Known rows, with every step that occurs:
y > x > r: [-0.385 -0.844  0.447 -0.186 -2.991  0.868  0.762  0.519  1.649  0.535
  1.175  1.868  1.591  1.735  0.382  1.321  1.051  0.605  1.799]
y > m: [-0.375 -1.072  1.847  1.606 -0.228  0.137 -0.338 -0.530  1.468 -0.234
  1.625  0.507 -0.434  1.127  0.824 -0.353  0.668  0.773  0.564]
r > f > d > m > y > z: [ 1.741  2.136 -4.802  1.572  4.372 -0.246 -2.335  1.871 -1.072  1.044
 -3.607  1.369 -0.357 -1.029  0.184 -5.078  2.471 -0.799  1.426]
x > r > f > d > m: [ 0.499  1.127 -6.171  1.857  2.954 -0.021 -1.882 -2.101  1.021  0.292
 -3.082 -1.843  2.533  0.994  0.243 -4.211  1.569 -0.619  1.070]
f > r > x > y > m > d: [ 0.274 -1.000  2.992 -0.249  2.535  1.168 -1.480 -0.341 -1.791 -0.094
  2.366 -1.348  3.032  1.642 -1.528 -0.586  2.502 -0.157  3.056]
v > m > d: [ 0.235 -0.201 -1.261 -2.212 -0.768  0.376  0.575 -0.165 -1.686 -0.696
  1.163  0.398 -3.083  0.714  0.101 -3.144  1.276  0.600 -2.135]
y > m > d > f > r > x: [-0.264 -0.419 -0.671  0.259  1.388  1.060 -1.251  1.017 -1.930 -0.731
  0.123 -3.712  2.521 -0.070 -0.151 -2.175  1.625 -0.291  2.036]
v > m: [-0.205 -0.234 -0.254 -0.023 -1.077  0.371  0.322 -0.707 -0.343 -0.066
  1.612  0.744 -1.160  0.062  1.322 -2.743 -0.080  0.002 -1.283]
v > m > d > f > r > x > y > z: [ 1.562 -0.169 -0.214  0.021  1.469  0.819 -0.742  2.915 -2.647  0.312
  0.503 -0.621  2.669 -2.320  0.840 -3.834  2.759 -0.733  1.631]
y > x: [ 0.070 -0.350  1.181 -0.636 -2.544  0.569  0.492  0.303  0.047  0.517
  0.696  1.420  0.254  1.576  1.289  0.610  1.167  0.437  1.176]
f > d: [ 0.333  0.305 -2.553  0.130  1.102 -0.003 -0.171 -0.821 -0.912 -0.314
 -1.520 -1.362  0.830  0.845 -0.169 -2.740  0.524 -0.672  0.350]
x > y: [ 0.831 -0.439  1.786  0.635  0.676  0.017 -0.233 -0.041  0.505  0.461
  0.781  0.833  1.288  0.353 -0.142  0.130  1.022  0.036  1.077]
r > x > y > m > v: [ 0.669 -2.062  4.057  0.199  1.006  0.558 -0.647  0.017  1.452  0.754
  4.455  0.976  3.245  1.804  1.348 -3.155  1.032 -0.772  1.735]
x > r > f > d: [ 0.727  0.509 -4.011  0.160  1.224  0.057 -1.223 -1.821  0.643  0.303
 -1.705 -1.477  2.192  0.851 -0.750 -3.350  0.635 -0.042  1.469]
v > m > d > f > r: [-0.220 -0.086 -3.409 -0.059  0.984  0.853 -0.154  1.469 -1.964 -0.934
 -0.681 -2.402 -1.676 -0.741 -0.979 -4.996  1.077 -0.444 -0.981]
x > r: [-0.311 -0.712 -0.391  0.347 -0.200  0.335  0.328  0.323  1.581  0.010
  0.685  0.348  1.420 -0.056 -0.964  0.956 -0.065  0.199  0.649]
r > f > d > m: [ 0.886  1.747 -5.597  1.297  3.312 -0.299 -1.987 -2.115 -0.494  0.309
 -3.699 -2.298  1.188  0.604  0.831 -5.088  1.731 -0.898  0.471]
x > r > f > d > m > v: [ 0.562  0.224 -6.135  1.152  3.486 -0.013 -1.480 -0.813  2.149  0.253
 -1.651 -1.431  1.538  1.844 -0.508 -7.289  1.298 -1.400  0.059]
m > d > f: [ 0.738  0.171 -3.217 -1.019  0.217 -0.097  0.233  1.466 -1.231 -0.890
 -1.909 -1.718 -0.849 -0.285 -0.354 -1.903  1.267  0.306 -0.813]
x > r > f: [ 0.215  0.097 -2.027  0.080  0.131  0.001 -1.000 -0.893  1.617  0.673
 -0.001 -0.247  1.848 -0.249 -0.597 -0.778  0.122  0.728  1.028]
y > m > d: [-0.047 -1.276  0.885 -0.644  0.266  0.092 -0.062 -0.002 -0.242 -1.027
  1.078  0.292 -2.192  2.015 -0.292 -1.082  1.988  1.210 -0.067]

Rows:
[-0.470  0.122 -2.071  1.955  1.593  0.482 -0.554  1.583 -0.346 -0.212
 -1.835 -3.008  1.069 -1.507 -0.905 -1.834 -0.323 -0.888  1.002] => d > f > r
[-0.100 -0.895  4.297  1.803  2.182  1.182 -1.879 -0.818 -0.373  0.685
  2.718 -0.989  4.829  0.637 -0.100 -0.250  1.407 -0.732  3.834] => f > r > x > y > m
[ 0.348  0.085 -4.286  1.174  3.615 -0.070 -0.482  0.131  0.558 -0.465
 -1.502 -1.177 -0.341  2.029  0.170 -6.840  1.281 -2.049 -1.094] => f > d > m > v
[ 1.043  0.500 -0.495 -0.722  2.240  0.976 -1.162  1.393 -3.065 -0.084
 -0.652 -3.328  4.307 -0.687 -1.465 -1.334  1.968 -1.095  2.337] => m > d > f > r > x > y
[ 0.004  1.527 -2.164  1.021  2.464  0.564 -0.786  1.533 -0.765  0.457
 -0.716  1.201 -1.292  0.231 -0.850 -1.194  1.016 -0.847 -0.036] => d > m > y
[ 0.029 -0.074  1.269 -1.420 -3.038  1.464  0.467  1.573 -1.382  1.020
  2.606  3.788 -2.163  1.468  0.650 -2.938  0.930  0.071  0.295] => v > m > y > x
[ 0.278 -1.651  2.391  2.240  2.645  1.029 -1.387  1.644  0.983  0.568
  2.471 -2.081  4.368  0.023  0.020 -4.920  0.867 -1.737  2.881] => d > f > r > x > y > m > v
[ 0.315  1.392 -2.662  0.425 -0.108  1.194 -1.431  0.972  0.747  1.725
 -0.302  2.471  0.953  1.604  0.023 -1.512  2.038  0.330  2.328] => d > m > y > x > r > f
[ 1.110  2.571 -5.560  0.823  4.229  0.300 -2.272 -0.376 -1.662  0.771
 -3.178 -0.718 -0.020  0.883 -0.503 -5.661  1.469 -1.094  0.833] => r > f > d > m > y
[-0.001  1.127 -0.887  0.208 -0.294  1.047 -0.504  1.731 -0.737  0.985
 -0.209  2.722 -0.925  1.751  0.486 -0.880  2.050 -0.496  1.174] => d > m > y > x
[ 0.664  0.311  0.264  1.394  1.835  0.995 -1.557  1.041 -1.451  0.798
 -0.131 -3.061  5.902 -1.715 -0.071 -0.970  0.463 -1.675  3.087] => d > f > r > x > y
[-0.013  0.016 -2.866 -0.113  2.071  0.479 -0.363  2.151 -1.869 -0.938
 -2.249 -3.282 -0.400 -0.798 -2.273 -2.221  1.189 -0.342  0.298] => m > d > f > r
[ 0.839  0.763 -2.673 -1.162 -0.369  1.152 -1.109  0.588 -0.466  1.203
 -0.335  1.675  1.608  2.184 -1.178 -3.307  1.535  0.111  3.087] => m > y > x > r > f > d
[ 0.278  0.470 -0.625 -1.328 -2.807  1.495 -0.402  0.817  0.053  1.626
  2.594  3.672 -0.445  1.140  0.259 -3.392  0.923  0.768  1.500] => v > m > y > x > r > f
[ 1.333  1.527 -5.740  1.928  4.109  0.076 -2.070  1.984  0.651  1.019
 -2.985  1.778  1.092 -0.683 -0.604 -4.238  2.441 -0.499  2.043] => x > r > f > d > m > y > z
[-0.475 -2.253  2.022  0.877  0.511  0.017  0.009  0.822  2.483 -0.214
  2.768  1.058 -1.736  1.823  0.338 -3.934  0.265 -0.037 -0.265] => y > m > v
[ 0.515  0.949 -4.996  1.104  0.257  0.531 -1.174 -1.837  0.908  0.781
 -2.378 -0.465  2.948  2.536  1.504 -3.705  2.763 -0.123  2.263] => y > x > r > f > d > m
[ 0.420 -1.598  3.694  1.994  0.490  0.134 -0.621 -0.574  1.899  0.331
  2.263  1.414  0.968  1.554  0.988 -0.356  1.706  0.608  1.724] => x > y > m
[-0.502  0.651  0.596 -0.271  1.570  0.984 -1.213 -0.184 -2.107  0.368
  0.519 -2.561  3.789 -0.990 -1.080  0.218 -0.436 -1.342  2.216] => f > r > x
[ 0.320  0.133  2.496  0.295  2.207  1.072 -1.500  0.026 -1.664  0.930
  1.274 -1.693  5.087 -0.465 -1.209  0.388  0.652 -1.422  3.078] => f > r > x > y
[ 0.083 -0.811  2.122  2.911  1.830  1.130 -1.735  0.476 -0.048  0.540
  1.248 -2.566  5.645 -0.787  0.569 -1.716  1.177 -0.937  3.861] => d > f > r > x > y > m
[ 0.694  1.909 -5.979  1.217  3.642  0.593 -1.990 -0.183 -0.141  0.746
 -2.465 -0.193  1.182  0.910 -1.314 -4.837  1.506 -0.846  1.385] => x > r > f > d > m > y
[ 0.931  0.816 -5.405  0.811  3.989 -0.393 -1.593 -0.793  0.523  0.346
 -2.306 -1.692  0.268  1.603  0.455 -8.482  1.265 -1.597 -0.461] => r > f > d > m > v
